Each row was made from one small tree. The marks that hang from a mark follow it in brackets, in the order of their numbers. Every link used is in the known rows. Write each row's tree.
Known rows
Q_607(Q_624(Q_179)): [ -9  -1  -1   3   6  10  13 -21   0  -3   7   1   1   7  -8  12   9   5
   8  -7 -11  -3  -9   4  -7  -6   0  -7  -5  -5  -1 -13  -6  18   7   5
 -12  -5 -20]
Q_378(Q_179): [-10   6   5 -10  11   8  17 -14  -7  -7   7  -5   7   2 -10   1  10   8
   6  -3 -15  -1   1   3  -5   2 -11 -14   1   1  -1  -7   0   8   9  13
   3  -3 -24]
Q_509(Q_607(Q_179 Q_438) Q_624(Q_65)): [-19   6   9   6  11   7  17 -10   2  10  18 -11   7  -4   6  -1   5  12
  24  -6  -9 -14  -4 -12 -11  -1  -6 -23  -7  -8   1  -9  -7  14   8  17
   3 -12 -31]
Q_509(Q_378): [-12  10   1  -3  13  15  11  -1  -7  -7  11  -6   4   9   4  -2  10   3
   8 -13 -23  -6  -3   2  -5  -3   0  -6 -11  -3   5 -12  -1   4  13   6
  -4  -7 -19]
Q_607(Q_179(Q_509) Q_624): [-11 -10   4  -4   5  10  22 -25  -2  -5  14  -1   7  10 -10  11  12   9
  11 -14 -11  -5  -5  -2 -11  -8  -8  -3   5 -17   0  -5  -4  14   3  13
  -6  -1 -13]
Q_179(Q_509(Q_378 Q_624) Q_607(Q_438)): [-17  16   6   4  10  20  21  -8  -3  -4  25 -19  18   3  13  -3  16   8
  13  -5 -24 -12  -5  -3 -11  -3  -2 -18 -12 -16   2   0  -7   5   8  14
   4  -6 -21]
Q_509(Q_607): [-10   6   3  -6  18   9   2   5  -5   1   9  -1   0   7  -8  -1   8   7
  14  -8 -14  -9   4  -1  -2  -1  -4  -2   0   3  -4 -11  -2  11  16   6
  -2 -12 -27]
Q_624(Q_65(Q_509(Q_607)) Q_378(Q_179)): [-21  14   6 -10  19   8  21  -2  -4   5  10  -6 -12   4  -9   6  10  18
  13  -4  -9 -13   8   2 -11  20  -2 -25   3  -3 -10   0  -2  18   7  10
   0 -12 -43]
Q_65(Q_509(Q_179 Q_378) Q_607(Q_624)): [-20   8   2   9   4  20  14  -8  -6 -13  14  -9   2  22   1  11  14   2
  -6 -24 -33  -4  -7   7  -2  -1   1 -11 -21  -8  -3  -8  -1  24  17   3
  -7  -6 -21]
Q_624(Q_179 Q_509 Q_607(Q_438)): [-17   8   1  13   4  14  19 -30  -1 -12   7  -5   8  -8   3   7   6   9
  16   3   1  -8  -8  -1 -19  -2 -10  -8  -1 -17  -1 -10 -12  23  11   5
  -8 -11 -28]
Q_65(Q_509): [ -6   8   9  -3   8  10  13  -5  -6  -6   4  -1  -2   8  -6   5  12  11
  13 -14 -14   0   2   1  -6   5  -2  -7   1  -6  -3   3   1  13  24  10
  -5 -16 -22]
Q_65(Q_607(Q_179)): [ -6  -3  -1   5   0  12  16 -19  -1  -1  11  -6   8  10  -5   1   1   5
  10  -5 -14  -3  -8  -2  -7  -9 -10 -11  -4  -3  -1 -12  -1  11  12   6
  -3  -1 -17]
Q_438(Q_509(Q_179 Q_624)): [-25  10  14   2  17  12  12   4  -4 -10   2  -3  12  13  -3  -2  13   9
   4 -10 -16  -3  -6  -5   5 -10   9 -17 -19  -6   0  -2   6  13  -2  11
   6  -4 -30]
Q_624(Q_509): [ -5   6   1   2  14   9  12 -12  -5 -15   8  -3   1   4  -8   5   9  11
  14  -8 -11  -2  -5   0  -3  -2  -8  -5   1  -9   2  -6  -3  15  17  10
  -1  -6 -26]
Q_65(Q_509(Q_607 Q_624(Q_179 Q_378))): [-23  17   5   2   9   9   4  -2   3   6   9  -8 -13  12  -7   5  12  11
  15  -1   0 -17  -4   8 -12   4  15 -17 -13  -5 -13   1  -8  30   7   5
   2 -13 -40]
Q_65(Q_607(Q_509 Q_624(Q_378(Q_179)))): [-20   4  -1   8  -1  14  28 -27  -2  -1  11  -8  -4   3 -21  12  12   8
  -1  -4 -11  -7  -5   7  -8   4 -10 -23  -7   0  -6  -8  -4  23   6   8
  -2   1 -34]
Q_179(Q_509(Q_378 Q_624(Q_607))): [-25  15   9   0  11  20  15   7  -7  -6  16  -8   9  10   4  -5  14   0
   8  -9 -16 -13  -2  -6  -8  -4   2 -18 -14 -16  -8  -6  -1  13   2  10
   1  -6 -19]
Q_438(Q_509(Q_378(Q_179(Q_624)))): [-17  11   4 -11   7  11  21  -5 -23  -7   7 -14  17   2   5   0  20  12
   8  -8 -23  -3  -4  14  -5   6  -4 -22 -11  -2  -5  -2  -3   1   2  11
   2   5 -33]
Q_509(Q_179(Q_624(Q_607)) Q_378(Q_65)): [-25  22   3   7   7  19   7   1 -11  -7  10 -12  18   2  15   2  10   5
   5 -17 -25  -1   4   3  -2   6   2 -24 -21  -6 -13  -8  -4   9   2   3
  -7  -8 -16]
Q_179(Q_509): [-11   1   5  -8  17  14  15  -7  -6  -7  10   0  10   9  -8   3  10   9
  12  -7 -14  -3   0  -4  -5  -5  -4  -7   3 -12   3   1   0  11   7  11
   0  -5 -19]
Q_65(Q_179 Q_509(Q_378 Q_624) Q_607): [-14  17  10  10   0   6  13  -2  -9  -6  12 -17   6  20   6  -6  12   4
   8 -17 -23 -11 -14   0  -5  -1   7 -17 -20 -10 -14   2   3  13  17   2
   8  -7 -21]
Q_624(Q_179 Q_378): [-17   7  -3  -1  10  13  14 -20   6   0   5  -1  -5   9  -6   6   4   8
   9   5  -2  -7  -7   6 -12  -3   7 -11  -9  -4   1  -9  -4  15  -1   1
  -5  -4 -27]
Q_607(Q_624(Q_509)): [ -5   0   1   4  10   8  16 -18  -4 -16  10   0  -2   6 -12  14  12   7
   9 -14 -13  -2  -9   0  -2  -2 -10  -4   2 -11   0 -11  -6  19  18   9
  -7  -4 -23]
Q_378(Q_65 Q_179): [-13  10   2  -8  15   6  13 -11  -8  -9   9  -8  15  -2  -9   0  11   8
   6  -6 -18   1   5  -4  -1   4 -10 -23   2   3  -5   0  -6   4   3   9
   1  -3 -18]
Q_509(Q_179(Q_624(Q_607(Q_438))) Q_378): [-27  16   9   8   0  22  18 -14  -8  -7  12 -13  17  -1  20   3  10   6
   7 -12 -22  -5  -1   7 -11   3  -4 -15 -22 -11  -2 -14  -4  12  10   8
  -2 -10 -24]
Q_378(Q_179(Q_509 Q_624)): [-12   4   6 -14   8   9  19 -18 -16  -6  12 -12  17  -1  -7   6  16  14
  13  -2 -15  -2   1  10  -7   6 -10 -22   1  -9  -6   5  -2  12   4  20
   8   4 -29]
Q_607(Q_179 Q_438): [-11  -2   6   2   2  10  22 -31   1  -2  11  -7  11  -1   3   3   7  10
  16  -7  -9  -4  -4  -3 -15  -5 -12  -5   1  -8   8  -8  -6   7  12  11
  -2  -9 -17]
Q_65(Q_509(Q_378 Q_624) Q_607(Q_438)): [-18  14   7  12  -1  18  16  -8  -7  -7  19 -21  10  10   8  -1  14   3
   6 -14 -26  -9  -9   0  -8  -1  -2 -24 -21  -8   0   2  -8  16  25   7
   4  -9 -27]
Q_438(Q_509(Q_179 Q_624(Q_65))): [-27  11  14   5  22  13  19   7  -3  -5   4   0  10   9   3  -1   8  13
   9  -9 -17  -3  -6 -13   5  -3   9 -28 -18 -10   0  -2   8  12  -5  13
   2  -5 -34]
Q_509(Q_179(Q_607) Q_624(Q_65 Q_378)): [-21  23   9   9  17  18  21  -2  11   4  14  -6  -4   8   4   4   1  14
   9   1 -14  -6  -3  -7  -2   4  11 -32 -19  -8  -5 -11   8  12  -4  12
   0  -8 -31]
Q_607(Q_179(Q_509 Q_624(Q_378(Q_65)))): [-18   5  -1  -4   5  10  18 -24  -4   2  13 -12  12   4  -3   7  10  17
  19  -6  -5  -4  -1   3 -10   2   0 -24  -1 -13  -7   9 -10   9  -7   9
   0   4 -18]
Q_65(Q_179 Q_509): [ -5   9  14  -1   5   0  15 -11  -6  -6  -1  -1   0  10  -2   2  11  14
  15 -17 -10  -4  -2  -1  -8   4   1  -1   3 -10 -11   4   6   8  19   6
   1 -16 -17]

Write each row's tree
[ -7  13  -2   2   7  12  10 -10 -15 -13  14 -14   6   2   8   5  15  11
  17 -13 -20  -4  -9  13  -6   4  -5 -13 -12 -11   0  -7  -7  13  18  11
  -1  -1 -30]
Q_179(Q_624(Q_509(Q_378)))
[-20  13  -2   6  19  15  10  -7  -4 -21  12  -9   6  11   6   2  11   9
   4 -14 -23  -6  -7   7  -4  -4   2  -4 -17 -14   8 -11   0  19   6   9
   1  -3 -28]
Q_624(Q_509(Q_179 Q_378))
[-13  19   4   8   3  20  18 -16  -5  -4  17 -19  18  -2  23   5  12  12
  11  -8 -30  -3  -2  12  -8   4  -2 -16 -21  -8   1 -10  -3   5  13  12
  -2  -7 -23]
Q_509(Q_179(Q_607(Q_438) Q_624) Q_378)
[-16   5   3 -10   8  14  18 -15  -5  -1  11  -7   5   8  -6   8  12  14
  15  -2  -7  -5  -2   7  -8   3   1 -18  -4 -11  -2   3  -2  12   3  10
   3   1 -28]
Q_179(Q_509 Q_624(Q_378))
[-25  13   4  -3  18  14   4  12 -17  -3   8 -11  15  10  10   0  18  12
  10 -15 -26 -10  -1  13   1   1   8 -10 -21  -2  -4  -8  -1  11   2   6
   0  -3 -38]
Q_438(Q_509(Q_179(Q_624) Q_378 Q_607))
[-21  13  -2   1  20  12   4   1  -7  -3  19 -14  16  -1   9  -4  12   5
  12 -15 -27 -13   5  -5  -5   2  -4 -11  -7   1   2  -4 -17   3  12   0
  -2 -12 -21]
Q_509(Q_378(Q_65) Q_607(Q_438))
[-15   7  15  -2  12   2  14  -8  -4  -5   8  -7  13  12  -4  -5  12   9
  14  -9  -9 -10  -8  -8  -5  -8   5 -10  -4 -16  -9   4   5  10   0  12
  13  -3 -18]
Q_65(Q_179(Q_509(Q_624)))
[-21   7  21   6  14   2  28 -10  -6   0   3  -6  17   0   8  -4   9  16
  19  -7  -9  -9 -13 -19  -5  -3   2 -23  -7 -14  -2   3   3  -1   0   8
   7  -8 -28]
Q_607(Q_438(Q_509(Q_624(Q_65(Q_179)))))
[-25  10  10   3  11  15  20  -1  -9  -8  11 -13  17   5  10  -6  18   7
   9 -11 -21 -10 -10  -4  -5  -7   2 -17 -18  -8   7  -2  -7   3   7   8
   4  -4 -28]
Q_607(Q_438(Q_509(Q_378 Q_624)))
[-18   2   7   8  10   5  20 -17 -11  -8   4 -11  29   4   1  -4   8  11
   9  -9 -17  -4  -9 -16  -1  -6  -6 -15  -1  -4  -6   7  -7  -4   3  -7
   1  -2 -15]
Q_378(Q_65(Q_179 Q_607(Q_438(Q_509))))
[ -5  21   1  -3   7  14  26  -7 -14   5  19 -17  10  -7  15   4  10  16
  16  -1 -29  -3   0   9  -8  18  -8 -35  -9  -4 -10 -11   0  -1   8  17
  -6  -2 -30]
Q_509(Q_378(Q_179(Q_607 Q_624(Q_65))))
[-26  17   8   5  14  16   7   3  -1 -10  13 -11   8  14   8  -4  12   2
   1 -14 -26  -7  -6   2   1  -7  10 -17 -29  -7   3 -11   3  15   3  11
   7  -4 -24]
Q_509(Q_179 Q_378 Q_624)
[-30  15  10   3  18  16  12   9  -7 -11   7  -9  13  16   7  -6  16   6
   1 -14 -26  -8  -9   0   2  -9  13 -17 -28  -7   3  -5   3  10  -4   8
   5  -1 -29]
Q_438(Q_509(Q_179 Q_378 Q_624))
[-21  19  -3   8  12  11   3  -2  -2  -4  14 -15  13   5   8  -4  11   2
  10  -7 -20  -8  -9  -1  -3  -5  12 -27 -22  -4  -4  -2 -12  12  -3   3
  -3  -2 -19]
Q_509(Q_378(Q_65) Q_624(Q_179))
[-11  -1   5  -1  11   7  16 -14  -7  -7  10  -6  16  16  -8  -2   5   8
   9  -5 -14  -7  -9  -7  -5  -8  -4  -7   0 -13  -7   1   5   9   4   2
   7   0 -16]
Q_65(Q_179(Q_509) Q_607)
[-19   5   3   0  10  18  16 -13  -3  -3   6   2  10   4  -3   4   7   6
  12   3  -3  -7  -1  -3 -15  -4   0  -9   0 -17  -8  -4  -3  19  -2   5
  -9  -9 -21]
Q_624(Q_179(Q_509) Q_607)
[-15   5   1   0  12  11  16  -9 -10  -8  15 -12  17  19   2  -5   8   5
   6 -10 -23 -11 -11  -2  -7  -8   1  -6  -9 -14  -4  -2   3   6   1   0
   6   2 -15]
Q_65(Q_179(Q_509(Q_378)) Q_607)
[-18  15   0   5   8  13   7  -5  -2  -3  13 -12   5   8   8  -3  11   2
  10  -4 -17 -10 -13   6  -8  -8  11 -19 -23  -6   0 -10  -5  15   2   7
  -1  -3 -25]
Q_509(Q_378 Q_624(Q_179))
[-11  10   4  13  -2   8  11 -10  -3  -2  14 -16  10  10  -4   1   9   8
  13 -14 -16  -3  -6  -8  -3  -1  -3 -30  -9  -6 -14  10  -8  17  14   8
   0  -6 -16]
Q_378(Q_65(Q_509(Q_624) Q_607(Q_179)))
[-25   6   9   5   4  12  25 -14  -6  -4  12 -15  18   4  13  -6  16   9
  13 -11 -16 -12 -13  -3 -13 -10   0 -15 -17 -11   7  -4  -8   3   2  10
   3  -2 -24]
Q_607(Q_179 Q_438(Q_509(Q_378 Q_624)))
[-17   2  -3   1   6  12  17 -26   6  -1   6   1  -9  11 -11  15   8   6
   4  -2  -4  -7 -11   6 -10  -4   6 -10  -8  -5  -2 -14  -8  19  -1   0
 -10  -2 -24]
Q_607(Q_624(Q_179 Q_378))
[-20  18   1  17   4  14  10  -7  -2   0  10 -12   4   0   8  -1  14   7
  17  -7 -12 -12  -9   8 -12  -5  13 -21 -24  -9   1  -4  -5  22   5  13
  -2  -8 -33]
Q_607(Q_509(Q_378 Q_624(Q_179)))
[-18   6  10  -2  10  13  13  -4 -12  -7   0  -3  16   7   1   5  13  15
  10 -11 -17   3  -4   6   3  -2   3 -15 -14  -5  -2  -1   4   9   4  10
   0  -2 -31]
Q_438(Q_509(Q_179(Q_624)))
[-19  10  -3  -5  21  16  10   0  -9 -11  17 -10  18   8   3  -3  14   6
   9 -15 -25  -6   2  -6  -3  -2   2 -15  -5 -10   2   6  -9   3   0   4
  -3  -2 -12]
Q_179(Q_509(Q_378(Q_65)))
[-20  12   6   9  13  15  13  -9  -2 -18   4   0   3   6  -2   5   6   8
   6  -8  -9  -3  -1  -2  -5  -1  -6  -6  -6 -14  -5 -13   2  23   8   8
  -3 -11 -26]
Q_624(Q_509(Q_179) Q_607)
[ -1  20  13   2  -5   3  22 -18  -5   5   4 -10  -4   6   5   9  11  22
  21  -6  -7  -5  -3  11 -13  15   5 -13  -1 -10 -23   4   4   4  16   5
  -2 -12 -23]
Q_65(Q_179(Q_607 Q_624(Q_378)) Q_509)
[-16  11   3   5   9  17  21 -17   9  -3  11  -1  -6  13  -6  14   7   9
  -1  -6 -16  -3  -3   3  -3   1   3  -9 -10  -4  -5 -17   2  13   2   4
  -9  -5 -20]
Q_509(Q_179(Q_607(Q_624(Q_378))))
[-22  13   8   1  20  15  20  14 -11  -2  10  -5   8   8   9  -5  12   9
  12 -11 -22  -8  -9 -11   0  -1   8 -30 -17  -9   2  -4   1   2   0   9
  -4  -3 -31]
Q_438(Q_509(Q_378 Q_624(Q_65)))
[-18   9  -6   3  16  18  12   6 -15  -9  11 -11  21  12   2  -4  11   4
   3 -12 -29  -4  -6  -8   5  -5   0 -21 -12   1  -2   0  -8  -2   3  -7
  -8   2 -19]
Q_438(Q_509(Q_378(Q_65(Q_607))))
[ -8   1   0  16  -4  13  18 -20   0   3   8  -6   7   2  -6   3   4   9
  17  -8  -9  -5  -5   1 -11  -6 -10 -13  -5  -5  -1  -6   0  17  15  11
  -5  -6 -25]
Q_65(Q_607(Q_179 Q_509))
[ -7   6   6   0  11  17  23 -19  -1  -4  17  -8  17  -1   2   4  10  14
  16   0 -16  -4   2  -5 -12  -2 -10  -8   5 -14   3   1  -5   4  11  13
  -3 -10 -18]
Q_179(Q_509 Q_607(Q_438))
[-20   9   3 -11  16  12  22  -2 -17 -11   7  -9  13   6   0  -4  18   9
   2  -7 -23  -7  -3   5  -6   1  -4 -14  -8  -1   1  -5  -1   0  -1   7
   0   2 -29]
Q_438(Q_509(Q_378(Q_179)))
[-23   5   1 -11  18   9  16   3 -18  -6  12  -8   7   9  -7   3  23   6
   1 -14 -25 -15  -2   7  -4   2  -5  -9  -6   2  -7 -12  -7   8   1   4
  -4   0 -33]
Q_438(Q_509(Q_378(Q_179) Q_607(Q_624)))
[-13  16  -1   7  17   0  10 -10 -10 -17  10 -13  13   5   7  -3  11  11
  13 -17 -19  -8  -9  -4  -4   1   2  -7  -4 -12  -6  -1  -7   3   5  -1
   1  -3 -14]
Q_624(Q_509(Q_378(Q_65(Q_179))))
[-12   1  12   4   6  12  30 -20  -3  -3  11  -1   0  -2   1  17  12  14
  14 -19 -16  -2  -2 -10  -9  10  -9 -18   3 -15   2   1  -6  15  24  12
 -12 -17 -24]
Q_607(Q_438 Q_624(Q_65(Q_509)))
[ -9   4   3   8   3  16  23 -19  -9   3  16 -12  16  -4   7   7   1  11
  18  -3 -20   1  -7  -6  -4   5 -13 -33  -9  -6   2  -5  -5  10  20  10
  -3  -5 -30]
Q_179(Q_624(Q_65(Q_607(Q_438))))
[ -5  20   4  10  -4  16  21 -14  -1  10   8  -9  -3  -6   1  11  10  19
  23  -1  -6  -3   2  13 -10  11   0 -22  -6  -3 -10  -3   0   9  15  13
  -8 -10 -33]
Q_179(Q_607(Q_509) Q_624(Q_378))
[ -8  -1   6   0   2   5  12 -12  -3   2  11  -2  -7  10 -10  12  15  11
  15 -21 -12 -11   1   4 -11   3  -6   0   5  -7 -12  -6  -6  21  21  10
 -10 -15 -22]
Q_65(Q_509(Q_607(Q_179 Q_624)))
[-17   7  10  -2  21  13  19   1  -3  -1  15  -3   8   6  -3   1   8  10
  17  -6 -13  -6  -4 -15  -2  -2   2 -29  -5 -16   0   3   2  13   1  18
   3  -5 -27]
Q_179(Q_509(Q_624(Q_65)))
[-10  -2   7   9  -4  15  23 -24  -5  -8  13  -8   6   7  -7  14  13   5
   4 -16 -20  -2  -7  -2  -7   1 -13 -12  -3  -7  -2  -1  -9  19  29   5
  -7 -11 -21]
Q_65(Q_509 Q_607(Q_438 Q_624))
[-21   8  15  12   1  14  29 -18   2   6  13  -6   8  -7  10   1   1   9
  20  -4  -4  -8  -5 -18 -16   1 -10 -28  -6 -15  -5 -12  -3  11   6  15
  -4 -14 -22]
Q_509(Q_624(Q_65 Q_607(Q_179 Q_438)))
[-12   7  12   5   2  14  28 -10  -3   4   4   3  -3   0   4   7   3  14
  21 -12  -4  -4   3 -10 -17  11  -7 -18   5 -17 -13  -5   3  13  15  12
 -16 -21 -21]
Q_624(Q_65(Q_509) Q_607(Q_179))
[-16  -2   5   4   8  17  22 -13  -9  -7   7  -7  20   6  -3   1   9   7
   6  -3 -17  -2  -8  -8  -3  -9 -11 -13  -5  -2   5  -1  -5   5  13   1
  -3  -3 -27]
Q_65(Q_607(Q_438(Q_509)))
[ -4  16   4   6   4  11  23 -14  -4   1   8  -7   5 -11  -5   4  13  15
  16   0 -14  -3   7   7 -10   9 -11 -18   2  -1  -9  -3   2   9  13  19
  -4 -11 -30]
Q_378(Q_179(Q_607(Q_509)))
[-18  -6   1   1   7  14  21 -34   0  -7  14  -5  14   2  -5  14  13   8
  10  -4 -10  -7  -9   0 -14  -8  -4  -7   0 -18   6  -1 -13  21   2   9
  -7  -3 -21]
Q_607(Q_438 Q_624(Q_179(Q_509)))
